What can hang from each mark
meka: bofu lini pokek
poboz: pezo
lini: pezo
pokek: guva vago
guva: pokek vudo
vudo: guva pezo
nazes: vago
vago: pokek
pezo: lini nazes poboz vudo

Each row was made from one small tree. The marks that hang from a mark follow it in brackets, in alphabetical order. Every link used is in the known rows. Write each row's tree.
(in the rows, 128 means zero)
Known rows
vudo{guva{pokek} pezo{lini poboz}}: [126  35 162  67 137 143 117 123 169 154 110 103 111 127 125 122  93  96
  91 153 142 100]
poboz{pezo}: [131 104 148 111 124 135 119 127 128 135 109 111 115 155 151 114  87  84
 103 148 127  95]
lini{pezo{poboz vudo{guva}}}: [151 100 161  92 139 135 124 118 142 167  99  92 114 136 113 127  88  92
  88 152 158 104]
lini{pezo{poboz vudo{guva{pokek}}}}: [137  66 163  85 142 140 123 120 157 165 100 101 114 136 117 121  88  95
  95 144 155 101]
guva{vudo{pezo{nazes{vago} poboz}}}: [151 116 156  57 123 142 138 124 138 175  82 103 125 145 134  90 101  93
  86 156 148  88]
meka{lini{pezo{nazes vudo}} pokek{guva}}: [138  70 152 164 161 140 130 130 130 163  85 128 133 168 119  92 107  67
  88 176 134  90]
meka{lini pokek{vago}}: [121  79 145 182 147 138 128 124 139 143 110 138 147 169 152 114  84  67
  99 171 117  85]
vago{pokek{guva{vudo{pezo{poboz}}}}}: [151  49 164  82 148 136 126 130 115 170  94  94 117 154 136  82  82 101
  94 154 137  84]
pezo{nazes vudo}: [142 128 153 142 131 137 135 129 142 162  83 113 116 146 112 120 109  84
  98 164 134  86]
nazes{vago{pokek{guva{vudo{pezo{lini poboz}}}}}}: [150  70 157  38 130 141 119 132 123 176  81 100 130 145 122  86  88  97
  88 157 144  82]
meka{pokek}: [130  73 150 160 138 136 131 129 145 138 111 129 129 157 148 118  92  80
 106 155 123  87]
poboz{pezo{nazes}}: [130 108 147 114 126 138 126 126 128 139  95 111 114 153 147 104 105  79
 100 162 129  94]
pezo{lini nazes vudo{guva}}: [143 106 155 124 145 139 125 127 160 171  77 108 116 136  88 138 113  81
  86 175 138  93]
vago{pokek{guva{vudo{pezo}}}}: [147  38 159 115 151 134 127 140 112 166  90 100 122 168 138  88  78 104
 100 158 129  84]
vago{pokek{guva{vudo{pezo{nazes}}}}}: [148  42 159 120 154 137 134 139 110 168  78 101 121 167 134  74  95 100
  97 172 131  83]
nazes{vago{pokek{guva{vudo{pezo}}}}}: [149  53 152  90 142 138 130 139 110 170  82 105 133 174 145  79  72 103
 101 161 134  84]
nazes{vago{pokek{guva}}}: [132  81 144 119 135 138 127 137 116 147  92 113 130 170 160  89  78  90
 111 167 135  84]
nazes{vago{pokek{guva{vudo{pezo{lini}}}}}}: [148  57 152  72 133 140 120 141 120 173  75 106 135 159 127  91  83 101
  94 161 134  81]
meka{bofu pokek{vago}}: [123  72 145 176 155 130 138 130 131 146 105 133 131 156 151 132  84  75
 105 155 136  88]
lini{pezo{nazes{vago{pokek{guva}}} poboz vudo}}: [150 104 151  75 124 142 130 126 108 170  72 100 128 147 126  78 101  89
  96 170 164  91]
pezo{lini nazes{vago} poboz vudo{guva{pokek}}}: [134  99 153  60 130 148 129 120 179 176  73 117 122 125  96 119 112  79
  88 166 150  89]
guva{pokek}: [115  74 154 132 132 138 127 132 155 139 107 121 118 153 154 115  91  93
 112 147 127  84]
vudo{guva{pokek{vago}} pezo{lini nazes poboz}}: [121  45 159  94 145 147 131 116 156 158  93 105 122 124 125 112 101  91
  83 172 149 102]

Which tree is each row?
[150 106 152  62 103 142 121 128 122 172  78 119 135 164 119  90 108  75
  96 170 151  87]	meka{lini{pezo{nazes{vago{pokek}} poboz vudo}}}
[145  55 161  88 159 140 126 124 146 169  96 109 125 132 115  98  95  87
  80 152 133  83]	meka{pokek{guva{vudo{pezo{lini poboz}}}}}
[127  92 159 107 146 145 130 114 167 173  76 111 125 115  94 127 108  81
  84 172 150  93]	pezo{lini nazes poboz vudo{guva{pokek{vago}}}}
[139  95 151 136 136 139 123 115 131 163 102 125 145 148 120 114  90  70
  87 159 142  92]	meka{lini{pezo{poboz vudo}} pokek{vago}}
[129  63 153  87 135 145 121 125 163 164  77 118 115 137  92 125 111  78
  91 163 133  97]	poboz{pezo{lini nazes vudo{guva{pokek}}}}
[122  85 155 138 151 138 131 130 147 158  93 119 135 154 143 110  81  97
 105 148 126  78]	guva{pokek{vago} vudo}
[132 113 153 155 174 133 132 126 122 162  85 102 132 154 145 102  75  93
  93 160 133  82]	pokek{guva{vudo} vago}
[119  22 154 141 153 141 134 125 144 148 108 107 127 154 151 116  69 103
  99 163 137 104]	vudo{guva{pokek{vago}} pezo}
[144  84 149 104 147 137 128 139 120 166  78 112 136 174 145  86  77  94
 106 160 132  75]	nazes{vago{pokek{guva{vudo}}}}
[117  33 155 128 148 146 133 124 152 153  89 110 128 138 128 117  98  96
  91 177 141 102]	vudo{guva{pokek{vago}} pezo{lini nazes}}
[128  78 163  77 136 145 129 122 152 170  80 107 130 124 117 101 109  95
  84 158 141  84]	guva{pokek{vago} vudo{pezo{lini nazes poboz}}}
[129  66 163  90 139 140 132 121 142 167  99 105 128 138 141 101  81 103
  93 143 137  87]	guva{pokek{vago} vudo{pezo{poboz}}}
[147  46 152  65 122 144 136 125 127 162  90 101 123 154 141  91  94  91
  96 178 154 101]	vudo{guva pezo{nazes{vago{pokek}} poboz}}
[130  60 157 132 151 139 130 129 166 163  95 114 117 150 114 131  83  91
 103 154 133  93]	pezo{vudo{guva{pokek}}}
[140 103 160  93 159 140 130 119 127 174  76  94 125 125 117  92 103  91
  73 169 147  87]	pokek{guva{vudo{pezo{lini nazes poboz}}} vago}
[153  82 157  29 105 144 125 131 134 177  72 110 131 142 115  90 111  94
  91 163 143  81]	guva{vudo{pezo{lini nazes{vago{pokek}} poboz}}}
[133  50 160 122 144 139 124 130 153 161  96 107 120 151 118 125  84 100
 102 150 145 101]	lini{pezo{vudo{guva{pokek}}}}
[145 113 156  48 141 143 129 125 139 178  71  98 124 134 118  86 107  91
  76 164 149  85]	pokek{guva{vudo{pezo{lini nazes{vago} poboz}}}}
[135  99 159  77 117 140 123 122 145 152  97 101 109 124 123 110 118  88
  87 161 144  93]	vudo{pezo{lini nazes poboz}}
[131  59 151 117 168 130 124 128 131 148 111 126 117 162 150 102  92  62
  92 156 149  90]	meka{bofu lini{pezo{poboz}} pokek{guva}}
[141  65 148  78 127 143 135 129 111 157  87 101 122 152 152  68  95  91
  96 175 153  92]	vudo{pezo{nazes{vago{pokek{guva}}} poboz}}
[142  34 157 116 172 131 129 140 140 171  89 122 120 150 116 117  92  84
  88 148 134  83]	meka{bofu pokek{guva{vudo{pezo{lini}}}}}
[114  53 152 157 158 140 132 123 152 146 104 115 129 153 151 123  73  92
 102 164 135  96]	vudo{guva{pokek{vago}}}
[144  98 163  72 154 140 127 124 139 173  80  95 112 128 113  93 112  90
  77 164 143  85]	pokek{guva{vudo{pezo{lini nazes poboz}}}}
[134  59 167  68 131 139 129 126 154 166 101 107 115 143 136 101  89 102
  97 136 134  85]	guva{pokek vudo{pezo{poboz}}}
[142  91 152  54 126 145 129 119 153 162  88 100 120 130 122 112 106  88
  80 175 154 103]	vudo{guva pezo{lini nazes{vago} poboz}}
[124  12 158 121 147 140 130 132 157 148 112 108 114 156 146 116  78 102
 102 155 133 102]	vudo{guva{pokek} pezo}
[148  57 165  60 142 137 116 131 125 171  87  96 118 140 118  90  93  98
  89 154 137  81]	vago{pokek{guva{vudo{pezo{lini poboz}}}}}
[130  79 145  67 124 149 125 125 162 170  69 123 127 140  99 117 105  77
  91 166 140  97]	poboz{pezo{lini nazes{vago} vudo{guva{pokek}}}}
[137 133 150  70 113 141 132 121 131 147  93 104 125 144 154  96 106  89
  95 160 161  95]	lini{pezo{nazes{vago} poboz}}
[118  25 153 147 155 143 142 124 143 151  94 110 126 153 145 106  87  98
  96 176 140 104]	vudo{guva{pokek{vago}} pezo{nazes}}
[126  53 160 124 144 140 134 131 139 162  95 113 134 155 143 106  77 106
  98 148 128  87]	guva{pokek{vago} vudo{pezo}}
